Each row comes from the steps of one walk. Every step used is in the known rows, and no mark comes twice. Write the walk behind each row, first mark first.
Known rows
birad, suvubo, renid: .10 -.15 -.15 .00 -.01 -.10 -.05 .12 -.16 .17 -.03 .15 -.14 .04 .09 -.05
 .14 -.02 .20 -.03 .22 -.10 .10 .12 .02 -.12 .08 .18 .08
birad, suvubo, renid, pama, rusobaf, daga: -.10 -.27 -.36 .10 .03 -.11 -.28 .25 -.12 .05 -.10 .21 -.29 -.02 .03
 -.21 -.05 .08 .23 .17 .35 .13 .26 .04 .10 .07 .01 .29 .22
pama, bedema, daga, renid: .04 .25 .16 -.27 .02 -.16 .10 -.13 -.07 .15 .10 -.04 .10 .14 .02 .23 .03
 .10 -.01 -.24 -.09 -.01 -.16 .00 -.13 -.17 .20 -.14 -.25
daga, rusobaf, pama: .03 -.13 -.02 -.07 -.03 .04 .03 .08 .07 -.12 -.18 -.10 -.14 .07 .04 -.10
 .03 .18 .06 -.03 .06 .06 -.10 .00 -.07 .07 .29 .15 -.05
pama, rusobaf, daga, bedema, fida, ganifik: -.04 -.06 .05 .17 -.15 .22 -.15 .06 -.02 .01 .12 .09 .01 -.11 .06 -.04
 -.03 -.17 -.15 .22 .02 -.04 .18 -.08 .13 .27 -.24 .27 .05
fida, ganifik, pama: -.05 .26 -.06 .05 .09 .26 .16 .16 -.07 -.03 .00 .00 .06 -.16 -.02 .04
 .14 -.15 .08 -.03 .00 -.31 -.14 .02 .07 -.08 -.09 -.03 .06
sote, pama, bedema, fida: .05 .09 .34 .07 -.12 -.03 .10 -.15 .12 .06 -.07 .00 .21 -.08 -.01 .09
 .04 -.16 -.13 .02 .08 .06 -.04 -.09 -.09 .12 -.10 -.16 .08
ganifik, pama, rusobaf, daga, bedema, fida: .06 .15 -.15 .20 -.29 .14 -.13 -.12 .08 -.18 .23 .18 .11 -.08 -.01 -.21
 -.07 -.07 -.02 .18 -.01 -.08 .26 -.02 .19 .06 -.39 .18 .00
birad, suvubo, renid, pama, ganifik: -.07 -.32 -.09 -.07 .19 -.05 -.23 .15 -.10 -.02 -.09 .12 -.25 -.02 .04
 -.03 -.05 -.03 .11 .01 .12 .04 .15 .11 -.05 -.03 .07 -.01 .24
bedema, daga, renid, pama, rusobaf: -.08 .01 -.33 -.21 .15 -.27 -.01 -.15 -.03 .01 .20 .23 -.07 .12 -.08
 -.06 -.02 .27 .01 -.14 .09 .20 -.03 -.09 -.18 -.10 .22 .06 -.12
daga, bedema: .08 .00 .08 -.02 -.07 .01 .04 -.19 .02 .20 .08 -.09 .15 .06 -.05 .12 .02
 -.08 -.11 -.03 -.07 -.07 .07 .05 .05 -.14 -.07 -.01 -.05
birad, suvubo: -.04 -.01 -.09 .03 -.04 -.05 -.05 .12 -.07 .06 .02 -.05 -.08 .00 .00
 -.04 .16 -.01 .17 .00 .21 -.12 .01 .09 .01 -.08 .07 .07 .12
pama, bedema, fida: -.01 .02 .26 .07 -.10 -.15 .09 -.10 .08 .10 -.04 -.08 .03 -.05 -.08 .09
 -.01 -.17 -.21 -.08 .12 -.02 .03 -.03 -.09 .04 -.11 -.17 -.08
rusobaf, pama, ganifik: .00 -.30 .21 -.08 .06 .06 -.15 .08 .09 -.14 -.16 -.14 -.03 .09 .07 -.07
 -.10 .02 .07 -.06 -.20 .02 -.16 -.01 .00 .10 .00 -.06 .07
rusobaf, pama, ganifik, fida: .06 -.49 .28 -.07 .10 .08 -.08 .08 .19 -.20 -.07 -.08 -.15 .04 .17 -.18
 -.13 -.04 .04 -.07 -.32 .04 -.07 -.03 -.06 .12 -.01 -.24 -.04
pama, rusobaf, daga, bedema: -.01 -.04 -.04 .07 -.19 .07 -.13 -.06 .00 .01 .06 -.05 .08 .09 -.03 -.02
 -.11 .05 .04 .15 -.07 .03 .11 .01 .18 .06 -.16 .17 -.01
renid, suvubo: .05 -.03 -.10 .04 .27 -.22 .04 -.06 .02 .12 .00 -.12 -.04 .04 -.07 .13
 .18 .03 -.06 .00 .10 -.14 -.01 .20 .02 -.24 .14 -.04 .02
pama, ganifik: -.04 -.10 .10 -.08 .08 .00 .00 -.04 .04 -.16 -.05 -.13 -.02 .05 -.03 .10
 -.07 -.02 .02 -.07 -.14 -.06 -.16 .07 .00 .01 -.04 -.12 .00
rusobaf, daga, bedema, fida, ganifik: -.03 .03 .20 .21 -.07 .19 -.10 .05 -.03 .15 .03 -.02 .09 -.15 .11 .12
 .07 -.33 -.23 .18 .05 -.13 .22 -.04 .09 .17 -.22 .20 -.01
bedema, pama, rusobaf, daga: .07 .11 -.22 .23 -.22 -.06 .03 .07 -.05 -.18 .04 -.07 -.01 -.03 -.01
 -.12 -.02 .18 .09 .22 -.07 .11 -.05 .03 .13 .02 -.09 .24 .01
bedema, daga, renid, suvubo: .13 .13 -.18 -.19 .30 -.30 .04 -.14 -.07 .12 .22 .06 -.01 .16 .05 .18
 .24 .17 .01 -.15 .01 -.10 -.07 .14 -.12 -.35 .34 .06 -.15
bedema, daga, rusobaf, pama, ganifik: .03 -.23 .19 -.36 .16 .18 -.13 -.06 .13 -.46 -.11 -.09 -.10 .17 .14 .00
 .00 .27 .10 -.09 -.24 -.01 -.21 .00 -.11 .05 .39 .03 -.08
bedema, fida, ganifik, pama: -.01 .22 -.04 .18 .01 .18 .13 .10 -.02 -.09 .10 .14 .03 -.24 -.01 -.03
 .17 -.27 -.11 -.02 .11 -.25 .00 -.02 -.01 .04 -.19 .01 .00
fida, ganifik: -.07 .03 .05 .03 .12 .11 .12 .15 -.09 .11 -.08 -.07 .00 -.09 -.01 .13
 .13 -.14 -.03 -.04 .08 -.15 -.15 .02 .02 .04 .03 .01 -.01
suvubo, renid: .12 -.10 -.11 -.02 .08 -.18 .11 -.06 -.05 .19 -.07 .15 -.05 .02 .02 .04
 .04 -.01 .03 -.14 .09 -.06 -.02 .08 .03 -.11 .02 .08 -.13
sote, pama, ganifik: .03 -.03 .19 -.06 .04 .12 .01 -.09 .10 -.21 -.07 -.02 .19 .03 .04 .10
 .00 .01 .10 .03 -.18 .01 -.22 -.01 -.01 .09 -.01 -.11 .17
renid, pama, rusobaf, daga, bedema, fida: -.10 -.17 -.09 .20 -.11 -.10 -.21 -.14 .11 .02 .08 .11 -.01 -.08 -.08
 -.13 -.16 -.10 -.25 .20 .17 .19 .39 -.09 .05 .16 -.23 .16 .04
rusobaf, pama: .04 -.17 .06 .02 .00 -.03 -.03 .05 .08 .09 -.14 -.10 -.01 .05 .03 -.13
 .02 .03 .05 -.07 .03 .01 -.12 -.01 .03 .02 .03 .05 -.02
birad, suvubo, renid, pama: -.02 -.23 -.21 .02 .15 -.16 -.11 .12 -.13 .23 -.10 .15 -.21 -.05 .01
 -.08 .07 -.06 .07 -.01 .33 .04 .21 .08 -.05 -.11 .10 .09 .15
rusobaf, daga, bedema, pama: .16 .19 .04 .21 -.25 .04 .05 -.09 -.02 .07 .06 -.23 .19 -.02 .06 .10 .04
 -.03 -.11 .25 -.19 .01 .15 .07 .17 -.15 -.14 .18 -.04
rusobaf, pama, bedema: .00 -.12 .34 -.05 -.05 .02 -.03 .10 .08 .17 -.24 -.26 .04 .08 .00 -.02
 -.05 -.01 .00 -.07 -.02 .04 -.12 -.04 .01 .03 .02 -.17 .03
daga, bedema, fida: .11 -.02 .15 .09 -.12 -.06 .02 -.26 .09 .15 .18 .07 .11 -.04 -.03 .06
 .02 -.21 -.27 .00 .03 -.04 .22 .00 -.03 -.04 -.17 .04 -.10
sote, pama: .06 .07 .06 .04 -.02 .01 .13 -.13 .08 .05 -.07 .01 .23 .00 .01 .05 .11
 -.02 .07 .02 .03 -.01 -.13 -.02 .01 .03 .00 -.01 .08
bedema, daga: .06 .00 .05 -.16 .14 -.10 .06 -.22 .05 -.03 .05 .01 .09 .07 .01 .10 .15
 .06 .01 -.15 .01 -.11 -.15 .03 -.01 -.18 .14 -.02 -.18

Which walk is each row?
-.04 .21 -.10 .13 -.12 .48 -.08 .14 -.09 -.12 .08 .02 .12 -.10 .02 -.07
 .01 -.08 .13 .20 -.15 -.20 .07 -.02 .28 .07 -.23 .14 .16
fida, ganifik, pama, rusobaf, daga, bedema
-.14 -.14 -.07 .06 .14 -.12 -.09 .14 .03 -.07 .04 .01 -.16 .00 .09 .00
 -.24 -.08 -.08 .00 -.15 .21 .13 -.03 -.14 .14 -.01 -.16 -.10
rusobaf, daga, renid, pama, ganifik, fida
.00 .09 -.40 .09 .05 -.27 -.10 .11 -.12 .04 .11 .05 -.15 .12 -.01 .00
 .04 .23 .12 .11 .09 .06 .01 .11 .03 -.05 .09 .24 .03
pama, rusobaf, daga, renid, suvubo
-.15 .15 .03 .17 -.08 -.29 -.07 .10 -.01 .26 -.05 -.03 -.03 -.06 -.05
 .09 -.16 -.19 -.27 .04 .25 .22 .23 -.10 -.15 .16 -.10 -.04 -.08
rusobaf, daga, renid, pama, bedema, fida
.01 .12 .31 -.01 -.06 .08 .15 -.09 .06 .12 -.17 -.15 .27 .01 -.04 .14
 .02 -.04 .04 .02 -.04 .03 -.17 -.04 -.01 .01 .00 -.23 .12
sote, pama, bedema
-.05 -.12 .44 .05 .00 .15 -.04 .24 .04 .13 -.20 -.13 -.04 -.13 .06 -.04
 .03 -.23 -.15 -.02 .05 -.03 -.03 -.12 -.08 .25 -.06 -.09 .07
rusobaf, pama, bedema, fida, ganifik
.21 -.12 .27 .01 -.06 .13 .10 -.19 .09 -.20 .23 -.12 .08 -.02 .12 .02
 -.05 -.06 -.17 .08 -.58 .03 .11 .09 -.01 -.18 -.10 -.25 -.09
daga, bedema, pama, ganifik, fida
-.08 -.05 -.17 .11 -.10 -.04 -.08 .07 .00 -.09 -.05 -.01 -.05 .04 -.06
 -.09 -.08 .13 .15 .10 .11 .03 -.04 .02 .15 .12 -.09 .16 -.01
pama, rusobaf, daga
-.01 -.07 .24 -.14 -.06 .14 .02 .11 .08 -.06 -.27 -.28 -.11 .13 .00 .02
 -.04 .12 .02 -.05 -.03 .07 -.11 -.03 -.08 .08 .28 -.10 -.01
daga, rusobaf, pama, bedema
-.03 .51 .11 -.22 .10 .22 .16 .09 -.17 .03 .14 .01 .14 -.02 .06 .21 .15
 -.04 .09 -.19 -.18 -.24 -.21 -.04 -.06 -.16 .11 -.18 -.09
fida, ganifik, pama, bedema, daga, renid
-.13 .17 .00 -.03 .03 -.25 .07 .01 -.08 .33 -.04 -.13 -.02 .04 -.15 .17
 -.13 -.05 -.16 -.13 .11 .17 .01 -.06 -.18 -.07 .07 -.23 -.03
daga, renid, pama, bedema
.00 .21 -.24 .11 -.23 -.04 -.01 .04 -.07 -.02 .06 .19 .13 .09 .07 -.08
 -.04 .20 .26 .12 .02 .21 -.13 -.09 .05 .21 -.03 .27 .10
sote, pama, rusobaf, daga, renid
-.01 -.26 .12 -.17 .03 .17 -.07 .10 .10 -.36 -.19 -.16 -.18 .11 .06 -.05
 -.09 .17 .07 -.02 -.16 .05 -.17 .01 -.10 .16 .24 .03 .03
daga, rusobaf, pama, ganifik
.03 -.21 -.17 .00 .23 -.27 .05 -.05 -.01 .24 -.14 .14 -.11 -.02 -.07 .00
 -.03 -.05 -.10 -.10 .22 .07 .12 .04 -.02 -.12 .05 .00 -.05
suvubo, renid, pama
-.08 .31 .17 .02 .03 .32 .18 .19 -.09 .03 -.10 -.18 .11 -.13 -.07 .12
 .06 -.19 .03 -.05 -.07 -.28 -.17 .02 .07 -.05 -.09 -.26 .08
fida, ganifik, pama, bedema
-.18 .01 -.10 .04 .09 -.15 -.16 .14 -.05 -.02 -.03 -.07 -.08 .03 -.02
 .10 -.19 -.02 -.02 .04 -.01 .19 .05 .00 -.09 .14 -.04 .03 .00
rusobaf, daga, renid, pama, ganifik
.03 .00 -.08 .01 -.11 .04 .09 -.13 .07 -.11 .00 .13 .15 .02 -.05 -.10
 .05 .17 .17 .06 .04 .09 -.19 -.05 .04 .10 .00 .05 .18
sote, pama, rusobaf
.09 .20 .09 -.27 .26 -.26 .07 -.12 -.07 .20 .12 -.11 .02 .20 .03 .29 .17
 .13 -.04 -.16 -.08 -.07 -.09 .11 -.12 -.33 .34 -.16 -.12
pama, bedema, daga, renid, suvubo
-.13 -.16 -.26 .02 .07 -.18 -.01 -.07 .06 -.01 -.01 .04 -.12 -.01 -.20
 -.13 -.09 .10 -.03 -.02 .21 .17 .00 -.03 -.02 .02 .00 -.04 .08
renid, pama, rusobaf
-.07 .17 -.23 .03 .00 .26 .11 .18 -.09 -.19 .08 .11 -.01 -.13 -.08 -.13
 .07 .02 .18 -.01 -.01 -.20 -.19 -.02 .10 .01 -.10 .02 .12
fida, ganifik, pama, rusobaf
.08 .32 .24 -.24 -.03 -.03 .11 -.21 -.02 .10 .05 .04 .30 .13 .11 .22 .11
 .13 .09 -.15 -.12 .06 -.22 -.08 -.14 -.08 .22 -.13 -.06
sote, pama, bedema, daga, renid
.15 -.13 .13 .04 .02 .03 .17 -.06 .10 -.31 .13 -.12 -.06 -.06 .10 -.03
 -.03 .00 -.06 .02 -.43 .04 -.07 .09 -.06 -.11 -.03 -.25 -.11
bedema, pama, ganifik, fida
.04 .14 -.08 .08 -.13 .31 .04 -.03 -.02 -.13 .27 .24 .09 -.18 -.03 -.15
 .06 -.17 -.10 .07 -.05 -.17 .13 -.07 .07 .05 -.27 .09 .09
daga, bedema, fida, ganifik, pama, rusobaf
.02 .15 -.30 .03 -.09 .05 .08 -.05 .01 -.20 .13 .11 .02 -.02 -.13 -.19
 .00 .14 .19 -.04 .02 -.11 -.13 .02 .09 -.09 -.13 -.02 .03
ganifik, pama, rusobaf
-.01 .32 .24 -.18 .16 .36 .12 .03 -.06 -.07 .00 -.12 .16 -.08 .02 .18
 .17 -.09 .05 -.12 -.14 -.33 -.19 -.01 .05 -.15 .07 -.26 -.03
fida, ganifik, pama, bedema, daga
-.11 .01 -.41 .00 .03 -.29 .03 -.02 -.08 .09 .14 .17 -.15 .05 -.17 -.09
 -.11 .17 -.01 -.09 .16 .25 .00 -.07 -.14 .03 .05 .07 .00
daga, renid, pama, rusobaf
.04 .18 -.16 .12 -.23 .24 -.09 -.05 .00 -.11 .12 .03 .15 .01 -.03 -.14
 -.09 .04 .14 .14 -.12 -.12 .12 .00 .25 -.04 -.28 .11 .06
ganifik, pama, rusobaf, daga, bedema
-.06 -.14 .03 -.04 .11 -.11 -.11 .16 -.13 .28 -.19 -.02 -.18 -.01 -.03
 .02 -.03 -.09 .04 -.03 .26 .05 .21 .06 -.06 -.10 .10 -.13 .18
birad, suvubo, renid, pama, bedema
-.11 -.13 -.14 .10 -.06 .00 -.20 -.06 .04 .08 .00 -.02 .02 .02 -.10 -.05
 -.18 .01 -.08 .18 .07 .15 .26 -.04 .14 .06 -.14 .07 .08
renid, pama, rusobaf, daga, bedema
.11 .07 -.21 .10 -.17 -.12 .17 -.06 -.03 -.16 .13 .01 -.01 -.02 -.08
 -.12 .02 .22 .05 .09 -.07 .12 -.13 .03 .04 -.12 -.02 .10 .00
bedema, pama, rusobaf
-.05 .09 -.19 -.16 .21 -.31 .04 -.16 -.03 .15 .15 .11 .02 .06 -.01 .10
 .06 .10 -.09 -.19 .10 .12 .02 -.05 -.19 -.17 .23 .00 -.17
bedema, daga, renid, pama
.08 -.41 .24 -.37 .21 .22 -.07 -.04 .25 -.52 -.04 -.02 -.20 .13 .24 -.11
 .00 .21 .06 -.14 -.39 .03 -.09 -.02 -.16 .05 .42 -.16 -.20
bedema, daga, rusobaf, pama, ganifik, fida
-.03 .18 -.29 .14 -.14 .11 -.03 .07 .01 -.23 .03 .08 .02 -.02 -.06 -.19
 -.07 .11 .24 .09 .03 -.10 -.04 .03 .20 .02 -.19 .11 .03
ganifik, pama, rusobaf, daga
-.06 -.25 -.34 .08 .11 -.18 -.14 .09 -.01 .09 -.16 .17 -.18 -.01 -.03
 -.15 -.14 .07 .05 .07 .24 .17 .15 .00 .06 .09 -.06 .19 .02
suvubo, renid, pama, rusobaf, daga
.02 -.50 .03 -.06 .35 -.11 .00 -.04 .11 -.04 -.04 .16 -.23 -.05 .04 -.07
 -.17 -.15 -.11 -.15 -.15 .10 .16 .05 -.11 -.02 .01 -.29 -.09
suvubo, renid, pama, ganifik, fida
.18 .06 -.12 .06 -.26 .00 .09 -.20 -.03 -.06 .24 -.02 .11 .02 -.07 -.07
 .01 .17 -.04 .14 -.24 .08 .04 .04 .09 -.16 -.07 .11 .02
daga, bedema, pama, rusobaf
-.02 -.14 .08 -.07 .16 -.19 .05 -.03 -.02 .32 -.22 -.02 -.08 -.01 -.13
 .11 -.09 -.11 -.14 -.13 .15 .10 .11 .01 -.05 -.12 .03 -.23 -.03
suvubo, renid, pama, bedema
-.08 -.08 .34 -.04 -.02 .27 .02 .24 .03 -.10 -.22 -.15 -.16 -.10 .08 .02
 .06 -.10 -.17 .01 .07 .01 -.04 -.11 -.18 .29 .19 .01 .05
daga, rusobaf, pama, bedema, fida, ganifik
-.10 .05 .33 .05 .03 .08 .09 .12 -.02 .12 -.08 -.11 .00 -.15 -.02 .15
 .06 -.28 -.23 -.04 .10 -.11 -.03 -.05 -.07 .15 -.07 -.16 .00
pama, bedema, fida, ganifik
.00 -.30 -.34 -.03 .15 -.24 .00 -.06 -.03 .10 -.07 .26 -.19 .00 -.12
 -.16 -.10 .09 .00 -.07 .19 .18 .08 .00 .00 -.02 .04 .06 .02
suvubo, renid, pama, rusobaf
.02 -.08 -.02 .18 -.26 -.02 -.16 -.15 .06 -.03 .15 .11 .05 -.02 .01 -.12
 -.10 -.06 -.12 .17 .05 .06 .24 -.05 .11 .15 -.27 .23 -.03
pama, rusobaf, daga, bedema, fida
.03 .27 .14 .08 -.12 .01 .12 -.08 .06 -.03 .04 -.01 .10 -.11 -.10 .00
 .01 -.19 -.11 -.07 .05 -.14 .04 -.01 -.04 -.07 -.20 -.24 -.05
ganifik, pama, bedema, fida
.04 .19 .28 -.30 .06 .22 .18 -.23 .10 -.20 -.13 -.10 .20 .09 .05 .23 .14
 .20 .08 -.03 -.09 .01 -.19 -.04 -.12 -.02 .42 -.13 -.03
sote, pama, bedema, daga, rusobaf
.04 -.13 .41 -.24 .06 .04 -.08 -.05 .13 .05 -.18 -.19 .09 .14 .08 .03
 .05 .08 .04 -.15 -.12 -.01 -.16 -.04 .00 -.08 .18 -.18 -.09
rusobaf, pama, bedema, daga
.01 .26 .07 .24 -.11 .35 -.06 .09 -.03 .00 .11 .03 .15 -.23 .11 .02 .09
 -.36 -.15 .20 -.03 -.28 .24 -.04 .15 .09 -.35 .15 .03
rusobaf, daga, bedema, fida, ganifik, pama
-.06 .13 -.31 .09 -.18 -.17 -.04 .11 -.12 .01 .10 .11 -.08 .10 -.01 -.07
 -.10 .18 .17 .02 .08 .14 -.07 -.01 .04 .15 -.03 .27 -.07
pama, rusobaf, daga, renid
-.03 .23 -.18 .12 -.12 -.19 .00 .13 -.11 .18 .03 .00 .01 .08 .04 .10
 -.03 .02 .04 -.01 .07 .02 -.03 .02 .01 .05 -.02 .22 -.14
rusobaf, daga, renid
